Known rows, with every way that one mark hangs from another:
siseb{kovezop{pavep{lizimi{bisig} nuladol}}}: [ 11   2   1   2  -1   4   6 -12  -6  -1   2  -1   2  -1  22   0  -6 -25
  -9  -5  -9  16   1  13 -15  -1  -2   7  -3   5  -1  -3  -5  -1   3   4
   6   2  -5  11   7  -5  -1 -14  -8]
lizimi{bisig{kovezop}}: [ -1 -21  -4  -1  -8   3  -5  -5  -3   2   4   1   0   6  -4   4  -4 -24
   1  -8 -14 -16  -3   4   6   3  -7  -6 -12   2  -7   0   6  -2   4  -2
  -3  -1  11   1   7   0   5   8   4]
nuladol{bisig{kovezop{siseb} lizimi}}: [-16  13   5 -11   0  -6  -6   6  -3   5   1   7   1  -2 -23  -4   4 -12
   5   4   0  -9   7 -10  14  -4 -15 -17   2  -2  -2   9   7   3   0  -4
  -6  -5  -1 -15   5   2  10   7   9]
bisig{kovezop{pavep}}: [ -4  -8   1 -13  -6   6  -3   3   2   1   1  -2  -1  -4  -1   0   4 -15
   5  -6   1  -9   1   1   7   1   2  -4  -6  -3  -8   2  -7  -1  -1  -2
   0   2   7  -2   0   3   1   2   5]
kovezop{fuzatiz pavep siseb}: [ -4  -6  -1   4   3  -3   5   4   2   3  -4 -11  10   5 -12  -4   4  47
   0   7   5  11  -1  -4   3   0   4  -2   9  -4  10   0  -4   1  -8   1
   2  -1   5  -4 -16   3  -4  17   0]
bisig{kovezop{fuzatiz pavep{lizimi nuladol}}}: [  2  10   3  -2   1   2   9   4   5  -4  -4   0  -8  -9   7  -2   2  16
   9   5  11   4   0   2  -9  -2  15  11   2  -1   0  -1  -2   1  -1   5
   1   6  -4   9  -3   3  -7 -11  -5]
lizimi{bisig{kovezop{fuzatiz pavep siseb}}}: [ -7  -7   7   9 -11  -2   4   4   1   8  -1  -9   4   8 -15  -6   2  19
  10   7  -2   4   0   1   1   4   3  -3  -4  -2   5   5   9  -4  -6   5
   5   1   3  -3 -17   8   7  16   2]
kovezop{pavep}: [ -1 -10  -7  -7   0   5  -2  -1  -2  -1   1  -5   8  -1   1   3   1  -6
  -4  -7  -3   0  -1   1   5   0  -2   0   0  -2  -4  -1 -14   0  -2  -3
   2  -2  12  -1  -1  -2   2   6   4]
pavep{nuladol{bisig{kovezop{siseb}}}}: [ -9   9  -9  -6   3  -6  -2   2  -1   3  -3   6  -7  -5  -2  -3   2 -16
   6   3   7  -4   3  -3  12  -4  -7  -8   0  -1   7  -1   6   1   0   2
  -3  -3  -8  -1   4   4  -4   2   4]
siseb{kovezop{pavep{lizimi}}}: [  8   2   5  -7   2   4   0  -5   1  -1   2 -10   2  -5  13   3  -2  -9
  -6  -5  -8   7   5   9  -9  -3  -4  -3   3   0 -10   0 -15   2   1   2
   3   2  -3  -1   2  -4   2 -13   0]
nuladol{bisig{kovezop}}: [ -7  -8  -9  -9  -4   1 -10   1  -4   4   4   6  -4  -1  -1   3   1 -25
   6  -5  -4 -15   4  -1  13  -1 -11 -10  -2  -5  -6  -1  -6   1   3   2
  -8  -2   4  -4   6   4   2   8  11]
desap{mezene}: [  2 -23 -11   6   3   0  -9  -2   4  -6   2  -1   2   8  -2   8  -4   1
 -17 -11   8 -10  -5   5   7   5 -10  -3   1   2  -4  -1   4  -2   2  -7
  -3   0  19  -1  -1  -4  -3   9   1]
kovezop{fuzatiz pavep{lizimi{bisig}} siseb}: [  4   5   4  18  -2  -1  10   1  -1   3  -1 -13   9   9  -3  -3  -2  37
   3   8   2  14  -2  -3 -15  -1   8   4   9  -4   3   1   0  -3  -6   5
   7  -1   0  -1 -19   3   3   8   3]
lizimi{bisig{kovezop{fuzatiz pavep{nuladol}}}}: [-2 -9 -1  4 -8  1  7  0 -2  2  0  4 -3  2  0 -4  1  2  2  3 -5  5 -5  3
  0  6 11  7 -9  5  9 -4  5 -3 -2  4  1  3  8  9 -2  3 -4  5 -4]
nuladol{pavep}: [  4 -17  -8  -5   4   1 -13  -3  -2   0   1   6   1   8   4   5  -3 -12
  -9  -8   0  -7  -1   1   9   0 -10   0  -5  -4   8  -2 -11  -2   3 -10
  -5  -1   2  -4   2   1  -4   2   5]
bisig{kovezop{fuzatiz pavep siseb} lizimi}: [-16  14  15  -5  -3  -4   5   9   3   3  -4  -4   4   0 -29  -9   7  32
  10  12   1  -2   4  -6   7   3   1  -7   1   1  -3  11   6   2  -4  -2
  -1   2  -5 -14 -15   4   7   8   3]
siseb{kovezop{pavep}}: [  3 -12   1  -8  -2   2  -6  -8   1   2   2  -7   8  -5   7   1   1 -17
  -7  -7 -15   2   2  12   6   0 -12  -5  -2   1  -7   1 -16   3   1   0
   1   1   3  -4   7  -2   1  -1   0]
desap{mezene pavep{lizimi nuladol}}: [ 13  -3  -6  14   9  -3  -4   1  12 -15   1   4  -4  -2  18  11  -3   9
 -16  -7  19  -9 -10   2  -4   4   7  11   5   4  -4  -6  17  -4   3  -5
   1   2  -2  11  14  -8  -8  -9 -10]
pavep{lizimi nuladol{bisig{kovezop}}}: [  1   6  -9  -8   4   2  -2   1  -2  -3  -1   9 -13  -5  11   2  -1 -23
   8  -2   7  -5   6  -3  -2  -6   1   0   3  -1  -1  -4  -4   2   3   3
  -6  -1  -7   6   6   0  -6 -12   1]
pavep{nuladol}: [  3 -10 -16  -8   7   2   1  -8  -7  -4  -2   6   3  -2   7   4  -2  -9
 -10  -9   3  -5  -6   4   4   1  -9   2  -3   7   5  -5   0   3   3  -7
  -1  -2   7   8  10  -6 -13   0   0]
siseb{kovezop{pavep{nuladol}}}: [  3   1  -4 -12   3   4  -1 -10  -3  -1   0   1   2  -8  13  -1   1 -16
 -12  -7  -9   9   0  13   2   1  -9   1  -5   5   8  -1 -12   2   2   0
   4   1   1   5  11  -2  -6  -9  -6]
lizimi{bisig}: [  2 -24  -9   4  -5   3  -5  -9  -9   1   4   1   8  11   1   7  -5 -14
  -8  -9 -12  -6  -6   4   2   5 -10  -3  -8   2   4  -3   4  -2   4  -3
   0  -5  14   1   5  -3   1  13   3]
pavep{lizimi{bisig}}: [  7 -11  -6   6  -1   5   1  -7  -7  -2   4  -2   6   9   7   6  -8 -15
  -4  -6  -3  -4  -2   4 -10   0  -7  -1  -2   1  -5  -3  -1  -1   4  -4
   2  -2   5   4   0  -5   2   2   2]
pavep{lizimi{bisig{kovezop}} nuladol}: [  3   0  -2   1  -3   4   6  -5  -4  -2   0   9  -8   2  10   1  -6 -20
   4  -4   2  -8  -4   5 -11   1   3   6  -8   5  -3  -2  10  -2   5  -1
   2   2   1  13   4  -4  -4  -6  -4]

Rows:
[  6  11  -8  -3   5   1   3   0  -6  -1   0   4  -2  -9  16   3   0 -10
  -1  -1  -1  15   3  -3  -7  -8   7   7  10  -2  -1  -6 -17   2  -2   7
   1  -3   0   9   3  -2  -6 -12  -3] => kovezop{pavep{lizimi nuladol{bisig}}}
[  2   8   5   9   2  -2   9   6   3   1  -4 -18   7   4  -7  -3   1  42
   3   8  11  12   2  -5 -10  -4  11   1  15  -4   2   2  -6   1  -7   3
   6   0  -2  -5 -23   0  -2   4   3] => kovezop{fuzatiz pavep{lizimi} siseb}
[  4  -9  -9  10   3  -7 -13   5  11  -7   4  13 -12  -4   3  11   3 -13
  -6  -5   3 -13  -5  -6  16   5   0   4  -2   1  -3  -4  20  -4   4   5
  -6   2  -1   4  22   1  -1  -4  -5] => desap{mezene pavep{nuladol{bisig{kovezop}}}}
[-14  10  10 -11   0  -2   0   4   1   3  -3   0   3   0 -24  -6   2   0
   7   1   3 -17   1  -4   9   1 -10 -18  -3   2  -6  12  11   3   2 -11
  -1  -2  -1 -11   0  -1   8   5   5] => bisig{kovezop{siseb} lizimi}
[  0  -2 -14  -6   4  -1  -1  -2  -7  -1   0   5   2  -6   9   1   1 -19
  -4  -3  -9  13   1  -3   7  -5   0   1   5   0   5  -7 -12   1  -2   7
  -2  -4   7   4   6   0  -6  -3  -1] => kovezop{pavep{nuladol{bisig}}}
[ -3   6  -4   4   5  -4   8   3  -1   1  -6  -6   8   1  -4  -7   3  42
  -1   7  11  16  -4  -4  -2   2   4   6   8   2  18  -2   1   1  -6   1
   5  -1  -2   4 -12   1 -15   5  -5] => kovezop{fuzatiz pavep{nuladol} siseb}
[-13   8  11  -5  -3  -5   2   7   2   2  -5  -2   0   2 -31  -7   3  31
   4  10   4 -14   1  -6   7   1  -9 -10  -1   1   3  10  12   3  -1  -7
  -3  -1  -1 -14  -7   3   2  13   6] => bisig{kovezop{fuzatiz siseb} lizimi}
[ -8  -9   2   4  -7   0  -4  -1  -1   7   0  -3   4   7 -12   0  -2  -6
   5  -3   0 -11  -3  -1   4   3  -7 -11  -7   0  -3   3  12  -2   1  -2
   3  -2   5  -1  -1   3   4  13   4] => lizimi{bisig{kovezop{siseb}}}
[ -8  -8   1   0   1  -2  -1   6   6   2  -3  -9   2   4 -17  -6   3  35
   8   5   9 -10   0   1   8   3  -5  -9   2  -1   6   2   8   1  -1  -1
  -4  -1   3  -8 -11   4  -2  16   7] => bisig{kovezop{fuzatiz siseb}}
[ 13 -12  -2  17   6  -1  -9   2  15 -12   4  -4   1   2   8  13  -4  21
 -11  -9  16 -12  -9  -2  -2   5   5   7   6   0 -15  -3  11  -3   3  -5
   0   2   3   0  10  -5  -1  -5  -4] => desap{mezene pavep{lizimi}}
[  5  -5   0   9  -4   2   8  -1  -1  -1  -1   6 -10   3   4  -1  -5   0
   6   4   3  -1  -3   4 -10   3   7  10  -5   5   7  -5  15   0   4   2
  -2   3   1   8   1   0  -3  -3  -3] => pavep{lizimi{bisig{kovezop{fuzatiz}}} nuladol}
[  0   4   9  -9  -3   7   1   3   6  -3  -1  -5  -2  -8   8   3   0 -13
  10  -4   6  -6   2   2  -4  -3  10   0  -1  -5 -18   3 -13   0  -1  -1
   1   4   2   0 -10   0   5 -12   3] => bisig{kovezop{pavep{lizimi}}}
[  6  -4  -3  -5   3   1   3  -6   0  -1  -2  -2   0  -4   8  -2   1   5
  -9   1 -11  13  -2  11   1   0  -8   5   0   4  14  -5  -6   4   0   4
  -1   2  -5   5   6   0 -10   0  -7] => siseb{kovezop{fuzatiz pavep{nuladol}}}
[ -4  21   6  -4   3   1   9   4   6  -3  -6  -4  -4  -8   7  -4   1   3
  12   2  17   4   1   1  -8  -2  12   5   6   0  -4   3  -3  -2  -3   0
   7   3  -7   7  -4  -1  -4 -17  -9] => bisig{kovezop{pavep{lizimi nuladol} siseb}}
[ -1   1   8  11  -5  -2   6   1   3   6  -1  -8  -2   9  -9  -3  -4  23
   9   7   7  -5   3   0 -10   2   2  -1  -1  -3   1   1  13  -1   0   1
   2   2  -8  -2 -14   4   1   9   5] => pavep{lizimi{bisig{kovezop{fuzatiz siseb}}}}
[ -3 -15   2  -1 -12   5  -3  -3  -1   4   3   2   3   3  -2   1   0 -28
   2  -7 -10  -4  -2   1   2   3   2  -2 -10  -2  -5   1  -3  -3   0   1
   2   2   9   1   1   3   7   6   2] => lizimi{bisig{kovezop{pavep}}}
[ -8 -10   2  12  -8  -3   2   2   1   8   0  -6   1  13 -18  -5   0  23
   7   6   1  -6  -2   0   4   6  -3  -6  -4  -1   8   1  15  -3   0   1
  -1   0   6  -5  -8   6   4  20   5] => lizimi{bisig{kovezop{fuzatiz siseb}}}
[ -3  -4  -2  -4  -9   4   3  -3  -3   2   1   8  -1  -5   6  -1   0 -34
   2  -6 -10  -1  -5   4   0   5   6   6 -13   4  -3  -3   4  -2   1   2
   3   3  11  11   4   0   1  -2  -6] => lizimi{bisig{kovezop{pavep{nuladol}}}}
[ 12  -6   7   8  -4   2   3  -7  -1   4   4 -11   3   5   7   1  -4   5
  -5   3 -19  13   3  12 -12  -2  -1   4   2  -2   5  -4  -7   1   1   7
   3   2  -4   1  -6   0   5  -2  -1] => siseb{kovezop{fuzatiz pavep{lizimi{bisig}}}}
[ -7  -1   0   4   1 -11 -14  11   3   7  -2   3  -9   8 -11  -4   2  14
  12  10   8   0   8  -8  15  -1  -3  -5  -1 -12  16   1  -5  -4  -2   2
  -8   0 -15 -13  -7  12   1   8   9] => nuladol{bisig{kovezop{fuzatiz siseb}} pavep}
[ 12   2  -6   4  11   3   1  -2   2 -11   1   4   0  -5  13   8  -2   8
  -4  -4  11  -8  -7  -1  -3  -1  -1  10   2   5  -3  -7   9   2   3  -6
   3  -1  -3  11  21  -8  -9 -12  -9] => desap{pavep{lizimi nuladol}}
[  2   2   9  -2  -5   4   4   6   7   1  -2  -7  -6  -5   1   0   2  25
  12   4   6   0   2   1  -6  -2  13   5   1  -5  -7   0 -12   2  -3   3
   1   5   1  -2 -10   3   2  -4   4] => bisig{kovezop{fuzatiz pavep{lizimi}}}
[ -9  13   5 -19  -2   4   5   1  -3  -3  -2  13  -2 -11  -7  -5   3 -24
   2  -2  -6  -8   0  -1   5   2   1   0  -7   7  -7   5   1   2   1  -8
   0   1   1   1   5  -3  -1  -8  -5] => bisig{kovezop{pavep{nuladol}} lizimi}
[ -4  17  -5  -7   2  -3   3   4 -11   1  -1  10   1  -2 -11  -4   6   9
  -5  10 -11  17   3  -7   4  -4  -2   0   5   4  15   0  -1   3  -3   2
  -5  -4   0  -2  -1  -1  -1   4  -2] => kovezop{fuzatiz pavep{nuladol{bisig{lizimi}}}}
[  4   0  -1  -3   1  -2 -14   4   0   2   2   8 -15   0  12   4  -2 -27
  11  -2   7  -7  10  -4   4  -6   1   1  -2 -11  -3  -2 -17  -3   4  -1
 -10   2 -10  -5   0   6   4 -11  10] => nuladol{bisig{kovezop} pavep{lizimi}}
[ 10  -8   3  18  -1   1  -5  -7   0  -3   6  -3   4   8   7  11  -6  -2
  -5  -6  -7 -11  -6  -3  -5   4  -3   4  -1  -1  -8  -7  10  -1   3  -2
   5  -1   2   4  13  -5   6   0   0] => desap{pavep{lizimi{bisig}}}
[-13  13   7  -8   2 -10 -17   9  -3   8  -1  12  -4   3 -16  -6   3 -24
   8   5  -1  -8  10 -11  13   1 -17 -12  -3  -5   6  10  -5  -1   0  -6
  -6  -3 -14 -17  -1   6  14   2   8] => nuladol{bisig{kovezop{siseb} lizimi} pavep}
[ 11   8   0  -3   4   0   8  -4   2  -2  -1  -3  -4  -6  13  -1  -1  15
  -5   3  -1  15   2  10  -9  -3   0   8   5   3   6  -3  -9   3   2   2
   1   4  -8   5   4  -3  -8 -14  -7] => siseb{kovezop{fuzatiz pavep{lizimi nuladol}}}
[  1  17   0   9   8  -1  13   4  -1  -1  -6  -7   3  -2   4  -7   1  45
  -1  10  21  17   0  -4 -14  -3  14  11  13   1  10  -1  -3   1  -5   3
   7   0  -6   5 -15  -1 -12  -3  -5] => kovezop{fuzatiz pavep{lizimi nuladol} siseb}
[  0  10   3   1   4   1   6   2   2  -1  -2 -13  10  -3   2  -2  -1  16
   2   2  10   7   4  -3 -10  -6   6  -3  12  -6  -8   1  -9  -1  -5   0
   7  -2   3  -1 -13  -2   0  -2   2] => kovezop{pavep{lizimi} siseb}
[-13  25  10 -14  -1  -2   9   6   0   2  -5   6   2  -8 -13 -10   5  -5
   5   3   3  -1   1  -6   3   2   1  -3  -3   3  -3  10   6   1  -2  -6
   3   1  -5   0  -5  -1   4  -4  -7] => bisig{kovezop{pavep{nuladol} siseb} lizimi}
[ 12  -3   8   0   4   4   3  -4   3  -1   2 -13   1  -3   9   1  -1  22
  -3   3  -8   9   4   9  -9  -2  -4   1   7  -3  -1  -3 -14   4  -1   5
   0   4  -7  -3  -5  -1  -1  -6  -1] => siseb{kovezop{fuzatiz pavep{lizimi}}}
[  7 -10   2  13  -5   2   6  -2  -3   3   1  -7   4   9   1   2  -3  21
  -2   4  -7  10   0  -1 -13   1  11   6   4  -3   3  -5  -5   0  -3   4
   2   0   6   1 -12   0   6   4   1] => kovezop{fuzatiz pavep{lizimi{bisig}}}
[  6 -10   3  -4   0   1  -2  -5   2   3   1  -9   6  -2   1  -1   2  13
  -7   1 -13   9   2  10   4   2  -8  -1   1  -1   4  -2 -10   3  -1   2
  -1   1   1  -7   4   1  -3   4   1] => siseb{kovezop{fuzatiz pavep}}
[-10   5  10 -11  -7   2   3   7   1   1   0   2   0  -4 -21  -4   5   9
   4   6  -8  -8   1  -4   7   3   2  -3  -3  -2  -2   9   0   2  -2  -4
  -4   2   7  -9  -7   2   8   6   4] => bisig{kovezop{fuzatiz pavep} lizimi}
[-11  27  -3  -8   5  -8   3   5 -10   2  -3  11   6  -4 -17  -6   4  -7
  -6   7  -5  14   3 -11   3  -3  -7  -7   8   3   5   5   0   3  -5  -1
   1  -7  -5  -4   1  -2   2   1   0] => kovezop{pavep{nuladol{bisig{lizimi}}} siseb}
[ -6  14   1  -7   3  -6  -5   4   0  -4   2  19  -7  -8  -9   2   5 -20
   2   1  -4 -15  -2 -11  16  -2  -8  -2  -6   4  -4   0  17   2   4  -2
  -5  -2  -8  -4  27  -1   5  -4  -3] => desap{pavep{nuladol{bisig{kovezop lizimi}}}}
[ 12   0 -12  18   9  -6  -8   2   8 -11   3   8  -8   0  17  12  -2   4
 -13  -4  12   0  -4  -5  -2  -2   6   9   8   0  -7 -10  11  -2   2   4
  -2   0  -4   5  21  -2  -4  -7  -7] => desap{mezene pavep{lizimi nuladol{bisig}}}
[ 10 -14   4  23  -6  -2  -8   1  14  -6   7   2  -6   6   5  12  -5  -5
  -7  -8   9 -19  -8   2  -2   8   8   7  -6  -2 -17  -2  23  -6   3   0
   3   6   1   3  11  -1   7  -4  -3] => desap{mezene pavep{lizimi{bisig{kovezop}}}}
[-11  11   5 -17  -3  -1  -5   5  -3   5   2  10  -1  -6 -14  -1   6 -31
   7   0 -15  -4   7  -8  11  -4  -4 -10  -3  -5  -9   6 -10   2   0   1
  -7  -2   1 -10   3   2  14   0   5] => nuladol{bisig{kovezop{pavep} lizimi}}
[  9 -11  -2   8   0   3  -8  -6  -6   4   3   4   2  14  11   6  -8 -18
  -5  -7  -4  -3   2   2  -7   4  -6   6  -6  -3   2  -3 -10  -5   3  -5
  -2   0  -1   1  -5   0   2  -3   2] => nuladol{pavep{lizimi{bisig}}}
[  4  12  -2   9   3  -1  10  -5  -5   0  -2  -3   7   4  11  -4  -3   5
  -3   1   6  15  -1   1 -16   0   8   4   4   3   6  -1   1  -3  -5   4
  10  -2   0  12  -9  -4  -4  -7  -8] => kovezop{pavep{lizimi{bisig} nuladol} siseb}
[-10  -1   6   4  -9  -1   0   0   1   7   0  -5   7   3  -8  -3   0  -9
   7  -2  -3  -1  -1  -1   1   3   2  -7  -6  -3  -7   4   5  -4  -4   2
   5   0   2  -1  -9   3   6   9   2] => lizimi{bisig{kovezop{pavep siseb}}}
[ -3  15  -3 -13   4  -3  -3  -4  -8   2   1  12   2  -8   2  -1   3 -37
  -9   0 -26  14   8   1   7  -6 -12  -7  -2   5   6   3 -11   3   3   3
  -1  -3  -5  -4  18  -3   5 -12  -3] => siseb{kovezop{pavep{nuladol{bisig{lizimi}}}}}
[  7   6  -5  -2   6   4  12   0   0  -4  -4  -2  -2  -4   9  -1  -1  28
   0   4   7  12   0   0 -11  -2  11  13  10   1   7  -6  -8   2  -2   4
   2   1   1   9  -7  -3  -9  -5  -5] => kovezop{fuzatiz pavep{lizimi nuladol}}
